Each row was made from one walk, in order. Every step used is in the known rows, and no mark comes twice. Write each row's walk.
In the rows, zero is written as 128.
Known rows
libugep, kinat, kino: [154 139 116 149 172 152 119 108 104 148 110 125 112  96 137 146 116 122
  81 118 138 104 154 110 117 178 125 110  98 167 125 130 148 197 108 134
  72 108 198  68  95 142  91 135  96 134  65 170  89  92 113 140  80 150
 144 100 179 115]
vadaf, libugep: [136 119 133 130 167 134 137 114 138 144 117 147 111 114 134 153  89 147
  55  99 127 130 167 133 120 188 122 123 128 164 132 140 144 166  93 141
  92  90 158  76 102 125 122 110 112 138  77 172  93  98 133 142  87 141
 113  98 141  99]
nefer, voka: [146  84 108 141 161 133 124 110 106 152 111 120 114 142 121 153 113 151
  52  95 145 142 180 105 114 180  81 113 103 135 162 144 154 175  66 142
 102  92 179 139 105 145 122 107 115 111  70 153 125  88 136 117 126 141
 122  87 122 144]
kobez, zegitiz, zote, nefer: [123  64 135 132 143 121 172  85 143 134 130 108  92 137 103 157 112 155
  59 135 103 120 197  95 126 204 108  91  72 147 150 141 146 151  75 132
  62 105 131 148  90 130 137 141 109  96 104 172 132 108 136 147 112 133
 100 102  86 128]
vadaf, libugep, kinat, kino, zote, govo, zegitiz: [137 138 135 142 167 131 148 123 125 136 119 151 112  78 117 121  96 109
  55 128 129 130 179 119 117 200 137 149 107 181 104 144 142 205 128 136
  71  92 187  49  96 155 104 142  91 118  53 176  63 108 109 158  75 156
 144 110 170 120]
libugep, kino, zote, rapa, fuza: [147 131 120 170 177 124 150 123 118 140 128 129 126 102 141 115 136 140
  71 115 135 147 162 117 108 168 100 163 118 134 123 135 153 179 110 139
  86  92 215  82  74 134 114 161 133 125  60 164 144  78  92 108  90 164
 134 138 130 119]
vadaf, libugep, kino, zote, fuza: [142 139 138 142 174 119 146 133 138 137 124 154 117  91 139 121 100 137
  48  97 123 151 149 135 108 190 119 166 125 160 114 138 153 187 115 131
  76  94 184  59  80 136 117 147 113 132  55 169 106  99 114 133  78 156
 112 121 138  96]
nefer, voka, zote, rapa: [148  81 116 146 160 119 111 109 100 145 119 104  89 152 124 131 130 130
  49  79 168 159 165 106 121 192  58 146  97 130 179 144 166 175  57 158
 108 103 197 131  85 144 132 114 132  85  57 177 142  96 115 113 128 147
 137 107 124 156]
nefer, zote, rapa: [135  91 121 144 168 119 120 118 123 150 130 104  83 133 152 128 120 131
  61  93 144 146 174 103 133 185  88 151 114 122 174 142 155 161  73 170
 111  95 182 121 102 141 131 131 142 102  87 179 138  88 104 128 112 153
 120 115 128 127]
govo, zegitiz, zote, kino, libugep, kinat: [128 105 118 123 143 144 130  86 111 135 153 110 101 115 117 143 114 165
  43 137 112  99 194 104 120 228 123 110  79 171 141 153 136 179  80 156
  68 116 140 120  91 119 119 151  73 107  84 150 107 110 152 146  75 137
 122 125 142 131]
nefer, zote, kino: [132  86 100 115 146 116 101 123 101 158 146 110  86 119 144 154 115 151
  35  98 132 113 185  94 118 204  97 134  96 146 194 143 157 155  50 142
  99 104 165 116  97 145 136 141 119 139 103 156 118  69 127 134 104 128
 105 105 135 143]
zegitiz, zote, nefer, voka: [144  59 145 113 139 141 148  95 124 139 115 113  88 118 105 157 120 146
  35 110 142 142 176  79 129 191  77 109  80 126 183 147 185 163  74 140
  66 101 147 154 118 150 125 123 113  99  82 158 141 100 133 132 126 138
 100  93  87 124]
vadaf, libugep, kinat: [140 135 136 130 168 149 122 123 131 140 112 151 109  99 131 151  86 124
  63  97 134 127 160 136 123 193 140 123 119 186 126 129 148 188 102 143
  81  92 170  48 101 139 104 119  96 138  62 179  74 110 129 150  75 147
 131  96 163  96]
govo, zegitiz, zote: [126  79 121 132 147 124 155  86 137 131 135 105 118 141 120 147 109 159
  51 141 105 114 197 103 134 221 101  96  87 137 141 164 127 168  84 170
  77  95 146 158 103 113 129 130 106  99  87 155 136 120 139 131  99 144
 105 116 112 119]
nefer, voka, zote, govo: [140  69 116 137 152 108 123 116 108 144 116 105  93 153 110 140 121 127
  34  96 157 146 188  88 122 196  71 141  84 125 173 151 176 163  60 143
  91  92 197 138  99 159 136 115 134 103  60 161 119  91 115 123 131 134
 137  88 129 164]
libugep, vadaf: [150 117 114 121 150 135 148  97 139 137 135 120 116 115 110 153 123 164
  60  99  98 124 193 132 130 192 116 103 121 153 126 136 158 163  79 134
 110  84 141 117 121 125 126  93 131 131  86 164 114  98 149 146 115 131
 127 113 147  98]
zote, zegitiz: [122  98 119 145 162 122 144 116 130 133 111 118 127 130 137 155  93 140
  66 133 115 124 205 100 128 196 112 123  92 125 117 154 168 146  85 146
  79  88 195 129  99 111 119 128 133 133  89 168 119  83 108 117 109 150
 144  89 136 118]
nefer, voka, zote, rapa, mevibo: [147  91 116 149 172 126 105 108 104 141 125 104  93 152 126 130 138 127
  52  70 167 160 163 110 130 171  65 147  97 121 183 133 172 172  60 163
  92 105 199 123  77 147 136 109 139  86  56 174 149  92 111 113 127 147
 144 119 109 152]
govo, zegitiz, zote, rapa, fuza: [122  86 126 151 160 128 161  93 134 130 152 110 112 148 118 126 113 158
  69 136 109 133 201 106 140 199  85 121  99 130 126 155 119 164  91 178
  96  93 168 148  84 104 132 140 129  84  71 163 152 115 116 131 101 154
 127 140 115 120]
kobez, zegitiz, zote: [123  74 122 143 150 113 167  91 152 138 128 110 102 148 120 154 109 154
  60 138  96 116 200 110 122 203 110  98  85 150 131 139 126 152  76 136
  80 110 135 148  86 108 137 145 111 101 107 169 137 118 138 140  97 129
 110 100 101 118]
fuza, zote, nefer: [143  59 140 120 149 118 150  95 115 143 111 122 127 118 120 145  99 150
  64 126 142 151 167  83 120 210  92 120  75 114 163 147 179 166  91 132
  62 101 160 108 115 135 118 125 143 125  87 158 142  72 122 119 128 138
 107 111 103 104]
zegitiz, zote: [138  83 126 126 149 128 152  94 148 141 118 116 105 129 135 159 116 147
  44 120 118 116 178 104 126 189  99 109 100 133 147 146 155 146  85 148
  86 104 143 136 111 109 122 137 118 121  98 155 148 107 134 127  94 138
 105 101 109  93]
rapa, zote: [134  77 126 130 169 109 143  93 130 150 122 114 128 143 140 140 120 147
  78 113 126 146 173 105 111 199  98 116  82 117 132 138 145 150  94 153
  88 115 172  97  93 112 128 128 153 127  90 169 131  89 114 103 115 131
 132 109 112 105]
rapa, zote, govo, zegitiz: [121  65 132 138 163  91 168  93 136 145 140 110 128 157 123 120 103 149
  74 145 115 145 208  88 118 212 100 124  65 108 112 160 136 145 101 167
  81  99 184 112 100 123 139 128 157 112  78 158 113  83 101 118 124 137
 145 118 115 132]
rapa, fuza: [133 105 115 157 177 138 137 126 118 147 133 134 132 141 125 150 115 164
  80 108 115 128 185 110 126 166  96 116 121 133 128 122 144 146  84 143
 103  83 191 109  83 120 126 128 155 144  79 150 136  80 111 127 105 136
 133 120 139 112]
govo, zote: [133  77 120 118 164 129 148 107 143 139 117 126 116 131 132 154 119 138
  40 124 113 132 186 116 119 193  99 126  92 133 148 152 151 166  79 149
  84  93 151 133 125 126 121 138 127 115  90 140 150 109 139 125  94 135
 109 111 119  90]
fuza, zote: [142  69 119 133 156 108 145  98 126 144 110 123 140 133 138 142  96 150
  64 129 130 142 171 106 115 210  95 127  96 114 141 143 152 163  94 139
  85 108 164 110 111 104 117 128 142 129  92 156 147  84 127 110 107 136
 121 111 119  95]
rapa, mevibo: [143 122 112 148 183 142 123 102 131 142 131 122 130 136 148 152 129 156
  71  89 124 123 166 117 138 146 124 105 110 121 151 116 159 144  84 160
  69  93 174 101  88 132 124 104 138 145  89 147 138  75 124 125 100 151
 123 126 104 109]
vadaf, libugep, kino: [145 138 135 134 176 141 129 112 129 139 114 142 113 102 136 141  88 144
  59 110 127 126 156 132 116 191 124 126 120 171 122 142 141 187 104 131
  73  98 168  56  89 123 120 120  96 132  62 180  79 104 125 136  75 141
 116 103 157  92]
nefer, voka, zote, kino: [140  78 100 121 142 116  97 112  84 149 135 107  90 138 118 156 128 148
  26  85 160 132 174  98 109 208  65 130  85 146 196 147 169 170  39 134
  94 109 180 125  84 144 135 123 113 117  69 156 126  78 133 122 121 124
 125  95 130 165]

Which walk is each row?
[126  81 104 102 153 125 138 112 127 144 143 129 109 121 134 165 116 159
  26 124 115 116 189 113 106 198  97 131  84 149 163 151 152 160  60 138
  85 105 148 119 108 122 126 152 117 135  92 130 141  84 141 130  87 127
 108 117 122 106]	govo, zote, kino
[123  75 135 131 165 105 145 103 129 139 112 113 133 140 137 133 103 135
  78 133 117 149 197  96 117 211 100 131  69 107 113 146 158 146  96 152
  74 110 191 107  92 101 130 139 158 117  94 180 125  88  95  97 121 135
 158  98 117 108]	rapa, zote, zegitiz
[150 142 124 147 173 172 112 106 106 153 112 123 105 102 133 143 122 145
  70  98 131 112 159 116 110 192 149 123 110 175 133 123 158 182 103 140
  72 114 173  68 103 145 100 131  83 131  87 164  90 103 151 137  69 140
 142 113 178 114]	kino, libugep, kinat
[155 105 127 142 159 129 137 117 103 140 110 121 118  90 117 136 137 138
  45 110 147 151 159  92 107 193 100 141  89 141 162 148 184 197  98 122
  54  90 193 102  98 176 110 143 106 123  63 160 128  79 117 113 115 155
 108 108 110 141]	libugep, kino, zote, nefer, voka
[133  91 119 154 178 127 120 131 113 150 136 113  87 140 142 117 121 136
  72  91 135 149 183 103 139 173  80 160 122 116 165 130 151 158  75 166
 120  89 197 118  89 138 136 138 160 103  82 178 144  88  91 128 115 147
 134 131 133 127]	nefer, zote, rapa, fuza
[132  96 110 111 157 143 132 106 121 148 138 130 102 108 131 154 124 166
  23 119 113 114 186 115 101 202 112 138  84 160 153 147 158 164  67 133
  81 119 141 107 110 124 127 156  96 126 102 131 131  93 159 135  72 121
 114 125 141 105]	govo, zote, kino, libugep
[154 138 112 150 167 140 131 117 107 148 109 129 119  75 134 139 133 109
  65 115 140 118 157 111 108 183 127 133 101 167 126 130 156 202 118 129
  71 105 204  68  96 158  86 154 100 137  70 165 106  91 111 132  80 159
 143 105 160 122]	libugep, kinat, kino, zote
[131  80 110 136 162 120 134 122  99 150 146 142 143 132 125 140 102 173
  67 125 120 134 190 102 112 188  82 137 102 125 134 123 147 149  78 125
 100 105 179  94  80  99 130 149 157 146  85 143 144  62 114 120 101 124
 139 138 134 110]	rapa, fuza, zote, kino
[147  96 112 114 143 125 131  95 104 149 143 125 123 101 120 137 109 183
  43 116 116 124 183 116  98 220 111 139  94 148 139 136 165 168  79 114
  90 128 136  84 103 103 125 136 111 131 103 154 119  74 156 129  91 113
 132 133 149 102]	fuza, zote, kino, libugep, vadaf
[146  89 124 154 180 114 141  94 131 140 127 125 136 137 149 114 109 147
  80 113 141 159 164 117 125 169  93 148 102 100 137 129 155 158 102 163
  84 114 181  93  90 102 122 126 161 113  78 166 167  74 105 102 106 159
 141 148 101  95]	fuza, zote, rapa, mevibo
[129  73 124 154 169 112 162 128 121 144 131 140 144 146 117 125  91 155
  75 136 116 147 204  94 124 177  83 145 103 104 113 127 155 140 101 135
  95  87 195 106  96 113 132 143 175 134  76 146 137  72  95 122 111 134
 151 129 137 107]	rapa, fuza, zote, govo
[147 140 138 148 176 128 145 119 136 136 117 150 112  86 142 121 106 129
  53 103 136 147 152 137 108 187 121 164 126 166 119 142 148 191 117 136
  81  97 183  50  85 133 115 143 104 122  58 181 105  98 111 128  77 159
 121 121 137 102]	vadaf, libugep, kino, zote, rapa
[133  90 136 136 154 116 160 110 158 139 141 126  98 140 139 137 102 157
  47 108 109 133 167 109 127 182  88 133 105 124 137 145 157 141  90 156
  89 105 160 145  93 105 126 146 140 119  77 150 163 101 120 136  96 153
 108 121 106  89]	zegitiz, zote, fuza
[152 144 118 166 184 144 135 126 106 146 121 138 118  83 134 120 137 110
  83 111 142 134 158 115 111 161 113 152 113 157 115 120 149 198 121 137
  86 102 222  61  78 147  91 161 119 126  59 172 119  87  90 128  83 168
 162 127 168 121]	libugep, kinat, kino, zote, rapa, fuza
[133  87 112 112 133 123 143  96 132 145 149 122  95 114 136 166 113 167
  29 121 120 101 183 101 113 195  98 115  91 147 161 147 158 141  67 138
  87 118 137 127  97 106 126 147 107 146 101 140 141  80 139 134  84 133
 103 105 114 109]	zegitiz, zote, kino
[133  98 103 117 140 103 107 105 102 145 149 104  91 124 139 165 130 149
  33  95 142 108 167 103 113 215  91 129  82 155 185 142 165 151  49 139
  83 113 173 100  75 130 135 136 126 146  86 159 130  70 128 130  98 125
 115 105 139 139]	voka, zote, kino
[119  87 116 148 152 103 169 101 137 139 142 116 119 150 116 139  93 157
  62 146 112 119 218  89 128 196 113 114  85 129 121 170 140 147  96 165
  82  73 186 137 106 142 132 116 134 126  68 141 103  78 111 145 110 154
 124 106 134 146]	zote, govo, zegitiz
[146  74 134 123 150 143 131 104 101 148 117 116 100 122 103 161 118 152
  52  95 157 149 171  77 125 186  84 103  84 134 190 148 187 175  68 135
  71  84 176 135 112 176 120 100 118 114  70 159 119  72 127 132 145 145
 108  92 100 151]	zote, nefer, voka
[140  86 109 124 147 122 129  95 100 154 133 127 125 108 136 139 103 176
  47 124 131 122 175 105  94 216 107 138  87 140 148 141 159 163  80 123
  84 133 152  81  98 105 120 147 110 138 103 147 128  67 148 120  86 120
 126 125 139 110]	fuza, zote, kino, libugep
[133 103 127 141 160  96 126 119 130 138 141 110  94 150 142 134 120 136
  49  83 133 142 149 108 128 202  80 150  95 129 162 142 164 149  69 161
  85 101 198 118  70 130 136 136 161 124  61 164 151  88 107 130 106 145
 116 122 135 122]	voka, zote, fuza
[142 112 121 154 176 117 117  98 125 134 137  99  90 144 150 130 142 125
  68  79 151 140 151 116 138 169  90 146 100 124 170 130 167 151  74 174
  80 107 197  96  68 130 136 119 156 110  69 182 156  87 100 119 108 155
 136 135 115 126]	voka, zote, rapa, mevibo
[146  74 113 135 155 121 106 111  98 143 111 104  98 150 119 149 129 129
  37  84 158 146 170 102 121 205  66 131  92 136 186 144 167 178  54 143
  95 101 186 134  95 151 130 113 125  99  68 167 131 100 131 115 128 130
 126  88 127 153]	nefer, voka, zote
[125  76 125 152 174 121 148 130 113 135 117 135 154 138 120 128  89 148
  78 137 112 148 205  98 130 194  84 146 100 107 108 126 159 150  95 138
  86  95 200 112  91  92 127 145 170 124  86 160 144  83  93 107 112 133
 159 125 135 100]	rapa, fuza, zote, zegitiz
[149 148 133 134 176 156 123 120 118 143 107 151 105  82 132 140  90 119
  68 106 136 119 150 129 121 185 133 124 116 187 117 130 141 201 114 130
  77 105 179  36  93 135  99 126  86 129  59 188  63 109 119 153  69 144
 140 100 180  98]	vadaf, libugep, kinat, kino
[142 117 117 156 163 107 160 120 126 139 118 127 126  99 136 129 122 137
  49 133 128 131 178 102 103 183 117 153  98 134 122 151 167 169 115 129
  66  85 204  91  98 154 114 155 122 142  69 149 121  72 101 118  91 159
 121 109 132 127]	libugep, kino, zote, govo
[132  87 138 137 174  95 148 108 140 149 141 125 121 153 142 118 108 159
  82 103 116 164 161 108 112 189  88 141  85 106 119 139 146 145  98 161
  90 113 192 103  79 109 133 139 174 122  72 161 146  79 101 113 118 145
 135 130 110  99]	rapa, zote, fuza
[143 134 133 139 170 128 140 125 132 138 110 150 121  81 134 134 106 132
  45 106 128 140 158 133 110 194 127 150 124 168 123 139 152 192 114 127
  74  93 175  55  91 139 117 137  99 135  66 174  94 101 123 128  77 146
 109 110 140  99]	vadaf, libugep, kino, zote
[125  92 115 124 140 135 142  82 117 139 156 106 103 122 119 147 114 179
  38 137 105 101 198 102 119 227 110 109  82 159 147 163 132 167  73 157
  76 115 135 139  92 111 131 142  80 106  97 146 122 104 158 142  82 132
 108 127 126 131]	govo, zegitiz, zote, kino, libugep
[132 110 118 156 160  91 164 133 141 144 139 141 128 113 142 128 126 142
  48  93 121 156 162 114 104 180 102 168 118 123 134 143 163 155 100 149
  98  84 199 120  88 145 111 156 155 142  77 135 168  72 116 122 106 171
 107 126 101 119]	kino, zote, fuza
[135 115 120 171 182 135 151 116 123 147 143 132 114 144 140 129 116 159
  95 103 133 144 177 118 126 148  84 139 130 125 126 129 140 145  90 165
 119  91 204 104  75 115 123 130 162 121  63 168 152  74  90 123 106 162
 145 136 135 114]	zote, rapa, fuza
[124  99 118 135 143 134 142  91 125 143 145 113  87 121 114 150 111 166
  53 133 100  97 196 112 105 209 130 111  76 182 133 128 134 164  72 122
  69 127 133 111  74 115 130 168  76 111 108 168 107 110 149 153  73 124
 126 110 130 134]	kobez, zegitiz, zote, kino, libugep, kinat
[129  59 137 123 140 133 149  85 117 131 131 102 104 135  97 143 115 153
  42 133 125 134 197  82 137 221  84  95  73 134 167 166 153 181  73 161
  66  91 150 169 107 144 133 120 101  82  76 157 132 111 139 139 127 142
 101 112  93 143]	govo, zegitiz, zote, nefer, voka
[141  72 147 115 138 138 158  92 137 137 124 112  91 114 118 161 119 147
  41 119 130 124 173  81 132 194  95 102  82 130 173 146 183 150  84 143
  63  98 141 138 116 141 120 130 120 121  92 161 145  95 129 139 113 140
  91 102  91 105]	zegitiz, zote, nefer
[133  95 113 143 165 137 129 117  93 153 146 140 136 122 120 134 108 179
  65 120 117 132 189 102 107 190  92 144 107 133 130 118 152 153  84 123
  94 115 174  84  81 103 129 151 140 141  89 141 135  71 126 123  92 118
 143 142 147 108]	rapa, fuza, zote, kino, libugep
[139 112 110 119 153 147  82 126  86 159 142 109  74 102 140 142 121 148
  35  93 135 111 177  98 114 207 124 148  94 166 188 129 166 173  61 136
  87 114 164  86  97 154 123 151  94 130 103 160  91  81 140 146  83 123
 124 114 165 141]	nefer, zote, kino, libugep, kinat
[152 114 130 142 159 127 148 112 113 139 114 120 122  84 129 141 136 139
  51 119 138 137 153  95 106 193 114 135  90 141 153 146 181 185 106 120
  49  89 191  89  96 167 110 146 114 137  73 160 128  74 113 119 103 159
 101 114 112 126]	libugep, kino, zote, nefer
[141 107 122 120 159 134 114  97  99 159 144 121 110 112 139 136 125 161
  63 108 130 125 170 106  92 208 122 131  75 155 137 127 151 162  86 137
  76 140 169  56  82 119 119 149 112 135  94 165 102  74 133 118  87 120
 151 121 148 119]	rapa, zote, kino, libugep, kinat
[164 150 120 145 170 168 138  90 108 151 122 116 103  80 118 133 138 158
  65 107 111 110 170 114 113 182 125 117 113 164 108 135 152 184 105 117
  90 127 159  83 105 132 119 117  85 109  89 174  86 100 146 150  83 123
 142 122 187 103]	kinat, kino, libugep, vadaf
[140 129 138 142 170 119 156 128 137 137 116 152 118  87 129 127  99 128
  42 115 129 140 170 124 108 188 125 160 118 161 113 144 157 180 120 125
  72  87 183  57  94 149 120 142 107 136  62 167  87  94 110 136  78 151
 120 106 140 108]	vadaf, libugep, kino, zote, govo
